What can hang from each mark
Q676: Q188
Q150: Q237 Q485 Q678
Q606: Q121 Q150 Q421 Q485 Q490 Q676
Q678: Q606
Q485: Q237
Q121: Q150 Q263
Q263: Q121 Q150
Q421: Q150 Q237 Q606
Q237: Q150

Each row was made from one small tree. The marks that hang from a mark follow it in brackets, in the order of their numbers. Every link used is in the known rows. Write each row's tree.
Known rows
Q421[Q237[Q150] Q606[Q121 Q676[Q188]]]: [ 10   5   3  10  18  -9  12   9  10   5   3   3  -9  -2  15   5   4   5
   7  12   3  10 -31   1 -24   1 -12  12 -19  -2  11   4 -21  -6 -11   1
   6 -13  -7  -3   0   5  -9]
Q237[Q150[Q678[Q606[Q121]]]]: [  6   1   0   6   6   2   9  -3   8  11   9  12  -1 -10   4   8   7   4
   6   1   2   7  -7   3 -18   3 -10   4 -11  -9  11   3 -24  -6 -18   1
   6   3   8   2 -10   7  -3]
Q150[Q237 Q485 Q678[Q606[Q421 Q676]]]: [ 12  -1  -1   9   9   0  20 -10  -3  11   4  -7  -1  -1  -3  23   3  -2
   7   2   8 -20  -9 -11 -20   9 -13   3  -1  17  14   7 -33  -3 -22  14
 -16   2   1  22 -18  18   0]
Q606[Q485]: [  8   4   8   9   3   1   6  -2   1  -1   7  -1  -9  -8  -3  -1  -2  -5
  10   4   2   5  -9  -5 -14  -3 -14  11  -2   6   6  -4 -19  -3  -5   8
  -7  -9 -11   3 -15   6   1]
Q237[Q150[Q485 Q678]]: [  8   0  -4   0   6  -8  16  -9   1   8  16   0  -2  -5  10  16   4  -1
   7  -3   1   8  -3   0  -6   9 -10   8 -12   2   5  11 -24  -4 -19  -5
  -4   1   7  17 -15  18  -7]
Q121[Q150[Q237 Q485 Q678] Q263]: [  5   4   1   5   2 -19  27  -4   0  15  15  -3   1   0  10  20   6 -10
  14  -9   1   7   8  -9 -12  12  -6   8  -8   3  11   9 -26 -17 -28   6
 -16  -1   0  27 -27  28 -13]
Q606[Q421[Q237] Q485 Q676]: [  9   7   3   7   9   2  11  -4  -1  -6  -1  -8 -16   0 -13  10  -6   0
   7  16   7  -2 -20 -10 -27  -9 -29   0  -2  15   9  -7 -26   1   5  13
 -14  -9 -17   4 -11   6   5]
Q150[Q485[Q237] Q678[Q606[Q490]]]: [  0  -6  -1   8  -2   9   2 -10 -10  11  14   1  -9 -11  11  23   6   5
  13  -2  -1 -11 -12  -4 -16   8  -8   0  -9  17  14   6 -24 -10 -24   9
   5  -4   6  17 -14  10  -2]
Q606[Q150[Q237 Q485] Q490 Q676]: [ 18 -10  -2   8  11  -6  17  -4  -1  -1   1 -10   1   2  -2  18  -7   3
  23  -8  11 -15  -9 -18 -17   1  -9  20   5  21   6   7 -21  -7 -22  12
 -17 -13  -8  18 -14  29  -5]
Q606[Q421[Q237] Q485]: [  4   7   5   4   1   0   7  -6  -4  -2   1  -1 -13  -3  -8   5  -2  -1
   7  12   4   0 -15  -4 -22 -10 -20   4  -4  13   9  -5 -27  -1   6  12
 -15  -9 -15   5 -11   3  -2]
Q150[Q237 Q678[Q606]]: [  9   1   6   6   3  -5   9  -7  -1  10   9   8  -1 -10   7   6   6  -3
  12  -2  -3  -6 -10  -7  -8   2  -3   6   2   4   7   4 -24  -7 -23  10
  -1   1   1  14 -22  14  -6]
Q263[Q121 Q150]: [ -4   1   1   6  -4 -16   7 -15   3   0  13  10   4 -13  20   8  14  -5
  20   4   1  12 -17  -6 -24 -12 -17  17   7  -6   1   0 -10  -5 -19   6
   4   3  -3  -3 -13  20   1]
Q678[Q606[Q121 Q421[Q237]]]: [  0   6   4   7   3   0   3  -1   2   6  -1  12  -8  -3  -1   5   5   6
  11  10   9  -1 -16   3 -28  -7 -12   3   2   6  16  -9 -27 -12  -9  17
  -4  -1 -11  -5  -7   0  -3]
Q421[Q237[Q150] Q606[Q485]]: [  6  10   2   8   8  -8   9  -2   0   8   8   2 -13  -6   7   6  -1  -2
   2  12  -6   6 -19   6 -14  -6  -9   8 -16  -6  14  -1 -26  -6  -1  -2
   5 -14 -10  -1 -13   3 -10]
Q606[Q121[Q263]]: [  0   7   8   8   3  -4  14   4   7   6  13  12  -1  -3   0   1   7   3
  21  -1   9  12  -3  -3 -22   1 -10   7   0  -4   7  -8 -15 -19 -13   9
  -5  -3 -14  -3 -10   7 -10]
Q606[Q485 Q676[Q188]]: [ 16   8   9  13   9   2  12   5   4  -5  -2 -15 -10  -6  -2   0  -2  -6
  12   6   8   1 -23 -12 -21   1 -22  15  -7  15   3  -1 -18   3  -2  14
  -8 -15 -10   6  -9   5   7]
Q150[Q485[Q237] Q678[Q606]]: [  1  -3   4  14   3   6   4  -3  -6  16  13   2  -6  -3  15  21   8   3
  13   5  -3  -5 -17  -2 -17  10 -12   1  -8   7  13   5 -24  -7 -21  11
   2  -1   6  16 -16  12  -4]
Q485[Q237[Q150[Q678]]]: [  1  -1  -1   3   5  -5   8  -4   0   3  17   1  -6  -9   6  11   7   5
   7   3 -10   8 -12  -3 -13   1 -16   5 -10   2   8   8 -16  -1 -10   0
   5  -3   4   5 -11  12  -5]
Q606[Q121[Q263] Q150 Q421]: [ -1   1   3  12   6   3  22   3   3   4   3   3   5   0 -13   4   1   5
  25  -5  16   8   0 -10 -36   0 -17  15   4   0  13  -5 -14 -13  -3  14
 -15  -5 -14  -6  -5  10  -7]
Q263[Q121]: [  0   1   5   7   2 -13   8  -8   2   2  10  10   2  -9  13   8   5  -3
  15   0   6  11 -17  -6 -17  -8 -13  16   7   3   8  -1 -12  -8 -14   1
   2  -3 -11  -3 -13  13   1]
Q485[Q237[Q150[Q678[Q606[Q121]]]]]: [ -1  -4   1  10   6   7   5  -1   4  14  14   8  -4  -7   3  12  12   9
  11   2  -6   4 -13   0 -23   1 -17   2 -15  -6  17   2 -19  -4 -16   6
  11   4   8   0  -8   7  -5]
Q421[Q150[Q485 Q678] Q606[Q490]]: [  0   3  -4   2   9  -7  11 -14  -2  11  13  -2  -8 -14  26  24   2  -6
   9  -6   1  -6 -14   7 -15   9  -1   2 -13   2   6  13 -25 -16 -19  -4
  -2 -12   0  13 -12   9   0]
Q263[Q150[Q485[Q237] Q678[Q606]]]: [ -9  -2  -2  12  -4   3   4 -13  -7  16  17   2  -5  -5  19  22  14   3
  14  10  -7  -3 -13  -2 -21   7 -14   5  -9   4   6   6 -20 -10 -25  12
   6   5  13  16 -16  16  -3]
Q421[Q150[Q237 Q485] Q606]: [  4   9   1   5  12 -20  10  -9  -3  13   9   2  -1  -3  24  13   2 -11
  17  -2  -3  -5 -20   8  -7   1   2  12  -8   3   9  12 -24 -15 -20   7
  -9  -9  -4   7 -17  19 -14]
Q237[Q150[Q485 Q678[Q606[Q121 Q676]]]]: [ 11  -2  -5   9  12   2  16  -3   9  14   9   3  -3  -1   5  22   3   5
   7   0   8   0  -8   0 -25  11 -16   2 -15  -1  12   5 -30  -7 -26   4
  -3   2  10  11  -9  15   0]
Q606[Q485 Q490 Q676[Q188]]: [ 16   5   9  11   4   2   7  -3   1  -9   0 -19 -12 -14  -3   4  -4  -4
  15   3  11  -6 -22 -15 -21  -2 -18  14  -4  21   3  -1 -19   1  -4  13
  -5 -21  -9   9  -7   2   8]
Q150[Q237]: [ 11   2   8   2   6 -15   7  -4   2   1   6   7   1  -4   5  -1   2  -2
  18  -2   0  -2 -12  -9  -5  -6  -4  15   6  10   7   4 -16  -6 -17   9
  -9  -7 -11   9 -18  18  -8]
Q678[Q606]: [ 10   4   8  11  -1  -3   4  -3   0   6   5   8  -3  -9  10  -2   4   0
  12   8   1   0 -16  -3  -8  -3  -6  14  10   4   8  -5 -17 -14 -15  10
   7  -1  -7  -1 -15   3  -1]
Q606[Q121 Q421 Q676]: [  8   0   3   7  10   2  14  -1  10  -4  -1  -1   0  -2 -13   7   4   6
  11   5  17  -3 -11  -6 -31  -3 -21   5   8  10  14  -5 -17  -5  -8  11
 -13  -2 -14  -1  -3   4   7]
Q121[Q150[Q485 Q678] Q263]: [  2   6   0   8   1 -10  26  -2   3  11  17  -2  -2  -3  12  19   5  -7
   9  -3   2  13   8  -4 -15  17 -10   8  -9  -1   6   6 -23 -21 -19   2
  -9  -2  -2  20 -24  19  -7]
Q150[Q678[Q606[Q490]]]: [  9  -3   2   4  -5   1   4 -10  -1   4   7   6  -7 -21   8   7   3   1
   8  -3   2  -9  -7  -7 -13   4  -5   4   1   8   6   1 -21 -12 -20   6
   6  -8   0  12 -16   0   2]

Write each row's tree
[ 14   0   6  17   7   4   6   3  -2   8  -3  -2  -2  -3  -4   4  -7  -8
  20  -1  -1  -7 -13 -11 -19  -4 -10  22   1   4  10  -1 -21  -5  -5  18
  -7  -9  -4   7 -23  17  -9] -> Q678[Q606[Q150[Q237] Q485]]
[  2   4  -4   8  20  -9  20  -6   4   8   9  -3  -8  -2  22  25   0  -5
   6   1   3  -4 -21   4 -18  12 -13  -1 -16   1   3  11 -22 -12 -18  -1
  -7  -8  -2  12 -15  14   1] -> Q421[Q150[Q485 Q678] Q606[Q676]]
[  9  -3   1   0  10 -10  15   2  12   8   5   7   4  -3   2   9   9  -7
   9 -11   4  10   0  -4 -18   4 -10   7  -7  -1  13   8 -24  -8 -24   7
 -10  -4   1  14 -20  20  -2] -> Q606[Q121[Q150[Q237 Q678]]]
[ -5   8   3  10  -7  -6  14 -10  -2  11  17   8  -4 -11  15  10  11   0
  15   8  -3   3  -4  -6 -22   4 -12   6   0 -11  -4  -2 -15 -17 -22  11
   8   7   6  10 -21  10  -7] -> Q121[Q263[Q150[Q678[Q606]]]]
[ -4  -5  -7   8   4  -5  13 -10   1  14  14   1  -1  -3  19  27  12  -4
  10  -2  -1  15 -14  -8 -28   5 -20   6 -11   6  19  12 -19  -7 -19   2
   0  -2   5  13 -17  26   0] -> Q263[Q121[Q150[Q485[Q237] Q678]]]
[ -4   6   0   2  -1 -15  22 -11  -4  13  21   0   3  -2  15  20  12  -5
  21  -4   0   2   4  -9 -14   8 -10   6  -9   0   0   9 -22  -9 -33  12
 -15   4   5  27 -24  32 -17] -> Q121[Q263[Q150[Q237 Q485 Q678]]]
[ 12 -11  -6   2   7  -3  14  -8  -3   5   6  -4   2  -5   5  20  -3   0
  20 -17   9  -9   0 -12 -14  10  -4  15  -7  14   4  17 -24  -3 -26   6
 -16 -12   0  27 -18  29  -8] -> Q606[Q150[Q237 Q485 Q678] Q490]
[  5 -10   1  21  14  16   8   9   3  13   2   0  -3  10   2  19  -1  14
  23   1   8  -5 -22  -9 -38   5 -24  11  -5   9  16  -4 -13 -10 -16  20
  -5  -5  -2   0  -5  20  -2] -> Q678[Q606[Q121 Q150[Q485[Q237]] Q676]]
[  4  -1   0  -3  -1   0   3  -7   2  -3   1   9  -7  -5  -5   7   4   7
  15   2  15  -1 -10  -3 -25  -9 -12   2   1  12  15  -6 -28  -9 -11  11
  -8  -7 -16   1  -1   0   1] -> Q606[Q121 Q421[Q237] Q490]
[-14   0   0   9  -3  -4  15  -7  -6  12  23   0  -4  -1  18  24  14   2
  19   4  -3   6  -5  -5 -23   9 -17   2 -13  -1   4   5 -14  -9 -23  11
  -3   3   6  16 -15  20 -10] -> Q121[Q263[Q150[Q485[Q237] Q678]]]
[  1   0  -1   6   7   5   7  -5  -1   3  14  -7 -12  -7  -1  11   3   1
   6   4 -10   6  -9  -3 -17   1 -24   0 -18   0  11   6 -20   6   0   2
   2  -6   3   9 -13  10  -3] -> Q606[Q485[Q237[Q150[Q678]]]]
[ 10  -3   4   9  13   1  14   0  10  10   4   8  -3  -3   0  10   6   2
  12  -3   7  -9 -14  -9 -23   6 -13   0  -5   1  10   2 -26  -3 -28  16
  -6  -2  -1  13 -14  17   0] -> Q150[Q237 Q678[Q606[Q121 Q676]]]
[ 11  -1   3   8   8  -9  15  -5   0  -1  -4  -4   8  -1 -11   4  -1  -3
  21  -5   9  -6  -7 -12 -21  -4  -8  22  12  13  11   3 -15  -2  -5  13
 -17  -6 -13   4 -14  19  -6] -> Q606[Q150[Q237] Q421]
[ -2   2  -5   0   4  10   5 -14   5   0   0  -8 -12 -14  -7  16  -1  -3
  11  -8  11  -3  -4   1 -33  -4 -22  -7 -15   6   8   4 -29   1  -5  10
 -15  -9  -3   5  -6   0  10] -> Q606[Q121 Q421[Q150[Q678]] Q485 Q490]
[  5   3   5  18   0  13   2   7   6  13   2   0 -10  -3   0   7   4  -3
  11   7  -3   7 -13  -3 -33  -6 -22  10 -10   3  27  -8 -20 -12  -5  18
   2  -9  -3  -2 -13   3   2] -> Q678[Q606[Q121[Q150] Q485[Q237]]]
[ 15   0   0   4   0  -1  14 -12   2 -13   2  -8  -4 -13  -9   6  -1   6
  13   2  11 -13  -8 -13 -23  -7 -17  10  14  23   9  -4 -20  -7 -10   9
  -9 -10 -14   2  -6   0  10] -> Q606[Q421 Q490 Q676]
[  5   6   4   8  11  -3  11  -6   6   4   3   0 -11  -9  13  16   1  -4
   7   6  -4  -2 -19  -1 -19   1 -19  -1  -1   0  -3   2 -19 -12 -15  10
   3   1   3   3 -16   8   5] -> Q421[Q150[Q678[Q606[Q676]]]]
[ -4  -7   2   6   7   2  10  -4  -4  11  15   1  -4  -1  13  18   7   3
  13   1   1   2 -12  -5 -13  12 -14   1 -11  10   9   9 -20  -4 -16   6
  -5  -6   3  15 -13  18  -3] -> Q150[Q485[Q237] Q678]
[  7   3   1  -3  -3  -8   3 -14  -6  -8   2   3  -9 -10   0   6   1   5
  11   5   7  -5 -12  -3 -17  -9  -9   5   7  19   9  -3 -25  -8  -9   9
  -4  -9 -16   3  -7   2  -1] -> Q606[Q421[Q237] Q490]
[ -2  -9   1  12  12  14   8   3  -4   4   6  -8  -7  -4  -5  14  -1   1
  15   1  -2   6 -11 -11 -28   3 -25   5 -14   4   7   4 -11   4   3  10
  -5 -14  -3  11 -14  15  -3] -> Q606[Q150[Q678] Q485[Q237]]
[  5   4   3   8  10 -10  11   7   9  11   2  13  -3   1  18   9   9  -1
   6   5   1  15 -16   9 -22  -1  -7   8  -9  -5  19  -2 -20 -23 -12   2
   4 -11 -14  -3 -11   4  -5] -> Q421[Q237 Q606[Q121[Q150]]]
[ 12   3   5  12   4   3  12  -4   1  -3   4 -11  -9 -13  -1   8  -3   0
   8   3   5 -13 -17  -5 -23   0 -13   6  -4  11  11  -6 -20  -7  -9   4
   0 -20 -15   3 -12  -4   4] -> Q421[Q606[Q485 Q490 Q676]]
[ 11  -3   6  25  22  12  15  15   9   5  -7 -11  -1  -3  -1   5  -3  -3
  18   1  13   2 -25  -9 -41   7 -20  20 -15   1  12   0 -13   1   1  11
  -7 -24 -10   0  -3   6   1] -> Q421[Q606[Q121 Q150 Q485 Q676[Q188]]]
[  3   7   1  -1  10 -15   3  -5  -2   8   6   7 -15   1  24  17  -3  -1
  17   9  -2   6 -22   6  -9  -5 -12   5  -9   7  -1   6 -27 -17 -14   6
  -9  -4  -6   4 -14  17  -8] -> Q421[Q150[Q485] Q237]
[ -4   4  -3  -2  19  -2  13  -3  10   2   0   2 -13   1   0  20   1   4
   7   7  10   4 -18   0 -34  -4 -29 -12 -11   3   1   4 -25  -4  -6  12
 -10  -2  -5   3  -4  10   4] -> Q606[Q121 Q421[Q150[Q678] Q237] Q676]
[  5   2   6  16   6   1  13   9   2  14   4  11   4   3  -1   3   1   1
  27  -6   6   0  -7 -11 -27  -1  -6  20   5  -5  12  -3 -17 -17 -18  19
  -6  -4  -8   1 -17  19 -17] -> Q678[Q606[Q121[Q263] Q150[Q237]]]
[ -2   8   6   8  -5 -11  15 -11  -4  13  16   6   0  -9  13   9  13  -3
  17   1  -9  -4  -3 -10 -16   3  -5   8   1  -8   1   0 -21 -11 -29  17
   1   8   7  16 -25  20 -13] -> Q121[Q263[Q150[Q237 Q678[Q606]]]]
[  3   5   1   4   9 -12   7 -10  -3  19   9   3  -6  -5  21  23   1  -9
  14  -3  -5  -7 -13   0  -8   4  -5   4  -8   4   5  14 -32 -10 -26  12
  -8   1   9  18 -24  22  -9] -> Q421[Q150[Q237 Q485 Q678[Q606]]]
[ 16  -7   3  14  21  -3  18   9   4   7  -5  -6   4   7   2  13  -2  -1
  26 -10  17  -2 -21 -15 -27   7 -14  25  -8  16   7  11 -21   0 -17  16
 -21 -12  -2  15  -6  31  -7] -> Q606[Q121 Q150[Q237 Q485] Q676[Q188]]
[  8  11   7  14  -2  -3  19  -2  -1  14  10  -5  -6  -6   0  12   2 -12
   9  -3  -6   3   5 -13 -19   5 -11   8  -8  -2  14   1 -29 -11 -15  14
  -4  -3   1  19 -33  14 -11] -> Q121[Q150[Q237 Q678[Q606[Q485]]] Q263]
[  6  -2  -2   1   2 -19  18  -9   6   8   7   6   7  -9  15  16   9 -13
  10  -7  -2  12  -7 -10 -16  -1 -11  12  -1   2  13  13 -21  -7 -22   4
  -5  -2  -2  14 -25  28  -2] -> Q263[Q121[Q150[Q237 Q678]]]
[ -4  -1  -3   7  -1 -12   9 -15   1   5  13   8   5  -7  24  20   9  -5
  20   3   5   8 -17  -2 -23  -4 -15  18   2   3   5   7 -15  -7 -25   5
  -3   5   2   5 -12  25   0] -> Q263[Q121 Q150[Q485]]
[ 12  10   2   9  10 -11  12 -14  -2   8   0  -7  -6  -2   3  22  -4  -3
  16   5   2 -19 -20  -2 -18  -6 -14   9   5  18  12   5 -31 -11 -17  20
 -15   2  -1   7 -17  20  -2] -> Q678[Q606[Q421[Q150[Q237 Q485]] Q676]]
[-10   6   0   5   9   7   5 -11  -3   3   6 -12 -14  -8  -1  18   4  -4
  12   5  -5   0 -16  -2 -30  -2 -32  -6 -12   9   9   5 -22   3   8  14
  -9  -7  -2   4 -10   6   4] -> Q606[Q421[Q150[Q678]] Q485[Q237]]
[  9   5   3   9   2   4   7  -7   2   9   8  -2  -9 -14  -1   9   0  -3
   2   6  -6   1  -5  -3 -15   1 -14   5 -13  -5   9   3 -27  -1  -9   2
   5  -1   8   7 -20   6   0] -> Q237[Q150[Q678[Q606[Q485]]]]
[ 13  -6   0  10   3   6   6  -9  -3   6  -5   2   6  -6 -12   7   1   4
  23  -9  11 -15  -7 -12 -33  -6  -5  20  10  14  21  -2 -25  -8 -14  20
 -10  -7  -6   3  -7  12  -2] -> Q678[Q606[Q121 Q150[Q237] Q421 Q490]]
[ -1   2   4   9   5  -2  17  -1   0  23  14   9   0   2   6  19   8  -2
  19  -7   6  -4   1  -7 -20  12  -3   3 -14  -2  12   4 -28 -13 -33  17
 -12   1   4  22 -18  24 -16] -> Q150[Q237 Q485 Q678[Q606[Q121[Q263]]]]
[  8   3   2   4   1  -4  10  -7   2   7  12   7  -3 -14   8   6   4   1
   4   4  -5   3  -8  -1  -9   2  -9   8  -3  -5   8   4 -21  -7 -15  -1
  10   4   8   6 -16   6  -3] -> Q237[Q150[Q678[Q606]]]
[ 10   1   3  16   2   4  11  -4  -3   5  -4   1   4  -9  -8   4  -3   0
  15   7   7  -5 -14  -7 -26  -3 -11  22  15   8  12  -4 -16 -11  -2  14
  -3  -2  -8  -6 -12   3  -1] -> Q678[Q606[Q150 Q421]]
[  3   3   3   7   9  -4  29   6  15   6  11  -1  -2  -3  -1  15   4   1
  10  -2   8  16   3  -9 -31  10 -26  -1  -7  -6  10  -2 -16 -17 -16   7
  -7  -4  -6  11 -14  13   1] -> Q606[Q121[Q150[Q678] Q263] Q676]
